(in the rows, 128 means zero)
Known rows, with every step that occurs
kadek/livipav: [144 145 134 134 106 138 132 106 130 120 140 119 125 139 129 165 170 107
  96 165 158  88 115 118  98 111]
matuv/tufet/mavuk/luzes: [120 123 143 139  93 120 105 122 104 148 114 106 159 168 135 145 104 141
  80 182 158 123 111 119 103 100]
kadek/livipav/tufet: [140 132 141 131  80 139 122  93 141 111 126 118 125 151 126 166 175  88
  77 170 160  71 109 112 107  97]
lapu/kadek: [119 146 138 157 120 121 125 114 112 115 128 107 127 117 133 191 169 132
 112 146 147 113 114 127 103 105]
lapu/kadek/livipav/tufet/matuv/mavuk: [ 85 134 156 147  47 127 133  62 139 110 156 121 103 137 119 220 177  92
  57 156 212  55  90  85 112  80]
kired/goses: [148 155 118 118 101 126 133 125 118 108 128 131 134 130 132 170 176 105
 120 164 149 149 107 124 105 136]
kired/goses/luzes/mavuk/matuv: [152 161 145 128  89 133 142 102  91 172 132 107 123 159 142 198 145 124
 111 165 200 142  94 112  85 150]
luzes/mavuk/matuv/tufet: [125 133 143 139  61 138 123 118  90 162 147  99 129 169 138 185 122 124
  83 155 198 108 117 111 134 128]
lapu/kadek/livipav/tufet/mavuk: [ 99 137 149 154  78 122  95  63 138 135 129 118 115 144 117 177 165 113
  73 169 171  46  88  98 103  62]
kired/goses/luzes: [166 149 122 121 118 127 150 129 102 113 110 119 143 132 142 182 160 117
 120 170 168 157 105 121  68 133]
goses/mavuk/tufet/matuv: [106 129 146 130  61  99 125  78 114 115 142 108 145 137 143 177 119 129
  92 143 165 135 119 105 158 110]
kadek/livipav/tufet/mavuk/luzes: [122 135 163 136  81 125  97  71 141 155 113 114 136 176 124 140 141 111
  67 191 156  69  91 110  90  87]
lapu/kadek/livipav: [123 142 145 152 111 137 131  93 122 124 140 104 116 120 126 195 184 114
  98 155 159  74 107 111  89  93]
goses/luzes: [157 138 132 139 134 123 146 129 104 114 109 109 148 135 145 175 138 136
 109 164 165 134 120 132  75 120]
mavuk/matuv/tufet/livipav: [127 131 135 156  65  99 116 121  84 138 160 111 136 157 124 178 112 146
  74 147 189 116 112 106 109 113]
kired/goses/mavuk/matuv/tufet: [146 127 141 117  53 120 134 105  90 120 144 117 128 143 149 198 143 105
 103 175 179 129  89  71 136 113]
livipav/kadek: [136 142 156 149 102 117 119 121 117 119 135 104 127 130 133 177 178 146
 116 151 150 112 116 130 111 126]
tufet/matuv/mavuk: [106 151 131 135  78 111 139 110 126 103 158 137 126 141 132 186 142 122
  90 148 197 125 112 115 126 126]
lapu/kadek/livipav/tufet/matuv/mavuk/goses: [104 143 162 145  24 123 129  58 143 138 140 129 111 128 122 224 187  98
  63 163 223  48  97  61 110  86]
kadek/livipav/tufet/matuv/mavuk/goses/luzes: [141 136 155 128  40 124 150  74 134 139 121 131 133 144 134 210 155 103
  59 181 242  70 103  67  80 100]
kired/goses/mavuk/matuv: [148 151 147 122  82 108 132  91 109 126 145 127 118 135 148 188 161 112
 125 168 163 131  82  87 130 127]
lapu/kadek/livipav/tufet/matuv/mavuk/goses/kired: [109 142 149 118  36 114 121  44 137 121 146 119 109 108 116 243 187 106
  43 163 243  58  84  58 108  72]
kired/goses/luzes/mavuk: [152 161 138 114 103 138 141 118  99 150 124 113 133 145 150 176 151 116
 105 175 193 152 116 125  86 134]
mavuk/tufet/livipav: [110 133 139 138  78  89 103 105 112 132 133 104 156 142 116 147 125 133
  80 152 153 133 134 125 121 104]

Rows
[129 128 175 138  28  84 110  92  77 142 172 108 113 140 141 200 147 146
  87 165 200 116  87  66 127 100]	kired/goses/mavuk/matuv/tufet/livipav/kadek
[118 128 117 137  83 117 105 127 107 124 129 124 150 154 131 149 112 136
  87 170 174 114 115 114 122  92]	matuv/tufet/mavuk
[124 142 132 143  58 130 130  79 133 111 150 127 114 155 122 183 162 105
  67 143 186  86 103 114 111 115]	kadek/livipav/tufet/matuv
[122 126 155 154  62  98 107 129  88 126 155 101 133 138 127 172 141 159
  74 153 183 113 126 113 108  96]	matuv/tufet/livipav/kadek
[140 141 157 141  97 105 127  92 111 127 145 118 124 141 152 182 141 132
 115 159 161 106  97  98 136 118]	goses/mavuk/matuv
[137 116 150 134  69 115 129 107  94 122 141 107 134 145 153 189 123 126
  94 166 177 104 104  82 142 102]	goses/mavuk/matuv/tufet
[120 118 155 117  83 106 117  92 119 115 118  99 156 131 145 160 135 114
 101 170 141 121 125 103 154  93]	goses/mavuk/tufet
[125 126 163 167  51  93 109 115  80 148 163  96 122 153 121 194 136 165
  79 142 192 101 105 101 108 114]	mavuk/matuv/tufet/livipav/kadek
[120 141 176 124  51  99 108  90  87 181 133  81 141 147 127 177 143 144
  80 167 202 144 121 111  95 114]	kired/goses/luzes/mavuk/tufet/livipav/kadek
[ 92 129 148 122  61  85 106 102 122 126 139 111 158 141 115 156 127 115
  68 173 181 114 130 102 134  86]	matuv/mavuk/tufet/livipav
[157 141 150 124  96 118 147 122 120 137  98 124 159 124 147 187 149 124
 102 192 204 109 123  85  84 108]	matuv/mavuk/goses/luzes
[109 133 123 139  69 111 126  98 114 119 136 107 149 147 120 176 129 129
  94 128 160 143 124 132 133 134]	mavuk/tufet/matuv
[128 159 149 144  87 128 121 103 109 169 150 109 120 163 138 175 141 131
 105 149 181 109 111 125 129 142]	luzes/mavuk/matuv
[123 147 147 113  65 105 117  96  90 171 127  98 152 151 128 163 120 124
  74 174 200 158 127 115  97 113]	kired/goses/luzes/mavuk/tufet/livipav
[104 121 144 111  72 115 123 108 131 111 116 105 161 140 122 167 145  96
  89 177 163 112 127 105 141 101]	matuv/mavuk/tufet
[144 165 149 130  79 130 116 112 122 175 123 123 140 140 148 159 153 130
 104 167 184 113 138 112 130 131]	luzes/mavuk/goses
[109 146 158 138  88 113 140 105 123 130 143 119 137 156 137 181 131 129
  84 161 182 134 108 120 108 133]	tufet/matuv/mavuk/luzes
[135 138 141 103  76 133 131 102 100 158 104  89 156 150 136 176 139 106
  96 177 181 155 123 117 103 126]	kired/goses/luzes/mavuk/tufet
[118 136 157 142  91 109  93  92 134 146 100 116 149 173 133 138 128 129
  82 182 144 106  97 127 102  99]	livipav/tufet/mavuk/luzes
